What can hang from each mark:
J481: J486 J668
J148: J668
J220: J486 J668
J486: J148 J220 J356 J481 J723
J723: J486
J668: J148 J359 J481
J356: J486 J668

Each row was made from one small tree. The marks that hang from a mark follow it in brackets, in the order of their numbers. Every link used is in the known rows. Write each row's tree.
Known rows:
J148(J668(J359 J481(J486(J220 J356)))): [ 35  -7  48  -5  44 -48  25  70 -44  30 -44 -42 -52  -6   9  11 -54  46
 -41 -43  24]
J668(J148 J359): [  6 -20  16  -4  24 -16  -8  24  -9  -6   4  -6   8 -24 -27  22 -24  35
 -12 -18  16]
J220(J486(J356 J481)): [ -1   5  15  22  26 -34  31   7  21  36 -16  10 -18  -2 -12  -2  -8  -5
 -27 -56 -32]
J481(J486 J668(J148)): [  -2 -102   -9   -3  -24  -22   -3  -30  -15  -14   13   -3   -5  -27
   -9   -4   31   43  -36  -20   -1]
J356(J486 J668(J359)): [ 29 -18 -26  21  43 -18  32  62 -30  10 -50 -16 -30 -15  -3  -2   5  51
  22  13   0]
J356(J486(J220 J723)): [ 47 -16  15  32  22 -18  -9  21   9   2 -40  10 -30  24 -15 -17 -35  24
 -16 -14 -32]
J481(J486(J220 J356) J668(J359)): [ 19 -43  15  36  24 -38  -4  65 -24  23 -23 -23 -10  -7   4 -20   2  41
 -51 -35  -9]
J148(J668(J359)): [ 11  11  -3  -8  36 -13   3  47 -25  23 -50 -27 -15 -22   5   4  -2  16
   2   9  19]
J481(J668(J359)): [-10  -5  -9  17  21 -12  -7  50 -10   2 -38   5  10 -28  -6   1  31  21
 -16  19  24]
J481(J486(J220 J356(J668) J723)): [ 15 -49  38  45   4 -38  -9   5 -17  22 -59 -46 -37  26   7 -40 -55  24
 -31 -56 -25]
J486(J148(J668(J481)) J220 J356 J723): [ 27  23  79   7  44 -28 -22 -29   6  43 -80 -39 -58  10  -2 -11 -80  14
 -57 -87  39]
J668(J148 J359 J481): [  2  -4  42 -23  31 -25  13  31 -10 -16  -7   9 -11 -21 -32  49 -47  42
 -17 -12  54]
J356(J486(J220) J668(J148 J359 J481)): [ 64 -29  25  -3  45 -37  12  39 -34 -14 -45 -25 -46  -2 -26  19 -55  84
 -17 -19  30]
J723(J486(J148(J668(J359)) J220 J356 J481)): [ 48  12  10   2  97 -39  28  23 -17  60 -62 -49 -27  -8  -2 -10 -71  30
 -74 -88   2]
J486(J220 J356 J481(J668(J359)) J723): [  9  18  41  58  50 -47 -18  60  24  38 -94   1  -8   8 -16 -26 -55  15
 -71 -49  33]
J723(J486(J148 J220 J356 J481)): [ 39  -1  10   9  58 -28  25 -28  11  35 -12 -19 -13  15  -3 -13 -66  11
 -78 -96 -17]
J148(J668(J359 J481(J486(J220 J723)))): [ 24 -14  46  -3  33 -44  -6  69 -32   7 -76 -26 -70   5 -14   6 -72  39
 -40  -6  27]
J220(J486(J148) J668): [ -4  -7  -2  22  27 -14 -14 -22   0  23   6  -5 -42 -39 -19   2  48  13
  -7 -37 -47]
J220(J486(J148 J356 J723)): [-18 -11  42  33  34 -25 -10 -23  32  39 -35  -4 -28 -11 -32  -7 -15   0
 -29 -83 -49]
J723(J486(J148)): [  1 -25 -16 -11  32  -1  23 -38  -4   3   1  -5  -4 -12  -8   5 -11  14
 -22 -30 -29]
J220(J486(J148)): [  5 -11  -4  -4  22  -8 -16 -24   3  16  12 -17 -29 -16 -27  -4  21   6
 -15 -37 -48]
J356(J668(J481(J486))): [ -7 -39  11 -11  -9 -23  29  10 -41 -13 -24 -18 -57  -4   6   6 -13  35
  -3   6  27]
J723(J486(J481(J668))): [ -9 -32 -36   6  18 -17  41 -10  11  -4 -43  21   1 -17  -1   0   8  12
 -45   2  -2]
J356(J486(J148 J220 J481 J723) J668(J359)): [ 59   4   4  41  82 -42 -11  45 -13  33 -88 -29 -72  14 -28 -40 -74  46
 -49 -48  18]

Write each row's tree:
[ 35 -38  68  -1  34 -52  17  47 -30   4   9 -19 -29  -7 -22  27 -74  64
 -55 -68  23]  J668(J148 J359 J481(J486(J220 J356)))
[ 60  10  38   3  78 -34  -5  47 -19  27 -89 -24 -81  -4 -26   3 -69  51
 -40 -33  33]  J356(J486(J148(J668(J359 J481)) J220 J723))
[-19 -84  38  41  20 -47   0  28  -3  11 -48   6  -6 -33 -25   6 -16  48
 -47 -54   8]  J481(J486(J356 J723) J668(J148 J359))
[ 42 -27  -2  44  22 -35  -3  18  22  10 -76  23 -36  12 -15 -34 -20  26
 -56 -17   5]  J356(J486(J220 J481(J668) J723))
[ 61 -33  13  33  59 -54  -6  37 -10  10 -82 -14 -46  13 -37 -16 -81  65
 -38 -42  15]  J356(J486(J220 J481 J723) J668(J148 J359))
[-24 -15  71  42  63 -49  21  59 -14  30 -42  18 -72 -44 -24  23 -49  43
 -42 -69  31]  J220(J668(J359 J481(J486(J148 J356 J723))))
[ 21   7  58  38  35 -20 -38 -23  22  38 -35 -29 -19  24 -10 -30 -63   2
 -51 -90  -5]  J486(J148 J220 J356 J723)
[ 24 -25  30  44  52 -36 -38  54 -23  19 -25 -18 -59 -17 -23 -20 -35  38
 -49 -49 -13]  J481(J486(J148 J220(J668(J359)) J723))
[  8 -23  75  22  10 -41   6  26  -3   8 -33   3 -48  23 -12   0 -80  21
 -51 -56   2]  J668(J481(J486(J220 J356 J723)))
[ -9 -33  23   5   0 -25  32  28 -25  -9   8  20 -61 -29   2  27  10  33
  -7   2  17]  J220(J668(J481(J486)))
[-27 -55   5  30  16 -32  -5  62 -11  -1 -58  14 -23 -26 -19  -9   6  28
 -34  11   2]  J481(J486(J723) J668(J359))
[  0 -83  -4   4   5 -31   0  27 -28 -10   0  -7  -4 -37 -18   6  20  54
 -35 -11  11]  J481(J486 J668(J148 J359))
[-20 -35  39  46  44 -60   2  21  33  28 -75  19  -9 -36 -49   7 -24  32
 -65 -68  -3]  J220(J486(J356 J481(J668(J148 J359)) J723))
[ 15 -36  42  51  34 -48 -12  63 -28  24 -73 -42 -37  15  -2 -27 -64  39
 -31 -51 -13]  J481(J486(J220 J356(J668(J359)) J723))
[-12  27  32  12  41 -20  18  73 -18  -5 -29  23 -37 -38 -12  42  -7  32
   4  14  49]  J220(J668(J359 J481))
[ 12  29  75  33  67 -36 -25  29 -10  29 -94 -43 -49   9 -20  -5 -95  38
 -46 -75  51]  J486(J148 J220 J356(J668(J359 J481)) J723)
[  9  25  15  26  70 -33  12  29 -11  53 -53 -43 -29 -14  -2 -19 -49  22
 -39 -76  47]  J486(J148 J356(J668(J359)) J481)
[  4 -47  10  20  14 -27  13 -25 -31  36  -8 -54 -40 -14  16 -29  -8  28
 -26 -78  -5]  J481(J486(J148 J356(J668)))
[ -9 -49 -18  17   9 -24   8  60 -29   0 -20   1 -13 -33  -4  -5  37  32
 -23  17   3]  J481(J486 J668(J359))
[-12 -34  -5  17  19 -15  54 -15 -11  12 -51 -18   1  -6  19   3 -15  25
   2 -32 -26]  J723(J486(J356(J668)))
[ 38 -10   2  19  57 -31  26 -37  -6  36 -49 -52 -26  16  10 -28 -63  24
 -62 -93  -7]  J723(J486(J148 J220 J356(J668) J481))
[ 49   8  12  61  71 -47   6  91   2  22 -71  32 -54  -6 -28  -8 -43  42
 -33 -19   2]  J356(J486(J220(J668(J359)) J481 J723))
[ 30   1   6  -4  63 -22  33  45 -37  11 -50 -19 -65 -22 -19  14 -22  62
  -5 -13  44]  J356(J486(J148) J668(J359 J481))
[-20 -17  23   4  23 -19  70  -9 -12  -1 -60 -13 -24  -8  13  29 -40  35
  -6 -28   9]  J723(J486(J356(J668(J481))))
[ 75  -2  14 -22  44 -18  11 -11 -25  26 -36 -39 -75   3   2  -5 -28  46
 -38 -36  22]  J356(J486(J148(J668(J481)) J220))
[  26   14   45   40   46  -34  -27  -29   15   50  -80  -49  -44   29
   -3  -49  -86    8  -66 -103   27]  J486(J148 J220 J356(J668) J481 J723)
[-11 -29  20  25  32 -41 -15  22  20   2 -72  21  -2 -23 -42   1 -39  28
 -59 -24  51]  J486(J481(J668(J148 J359)) J723)
[ 10 -27  51  67  43 -50  -5  80 -14  28 -42   1 -39 -12  -7  -7 -42  35
 -36 -52 -19]  J481(J486(J220(J668(J359)) J356 J723))
[  15   -6   87   22   44  -48  -16   24   -4    6  -87  -31  -27   10
  -26   15 -107   55  -39  -65   50]  J486(J220 J356(J668(J148 J359 J481)) J723)
[ 16  -4  78  24  61 -48  -9  53 -13  28 -38 -19 -63   5 -31   0 -91  40
 -67 -80  20]  J668(J359 J481(J486(J148 J220 J356 J723)))
[ 44  12  46  38  82 -37  -4  65  -6  12 -61  16 -78 -22 -36  14 -49  59
 -34 -32  23]  J356(J486(J148 J220(J668(J359 J481)) J723))
[ -1 -37   3   6  15 -17 -13  16  -5  -6 -23  -2  18 -34 -21  13  14  40
 -25  -8  28]  J481(J668(J148 J359))
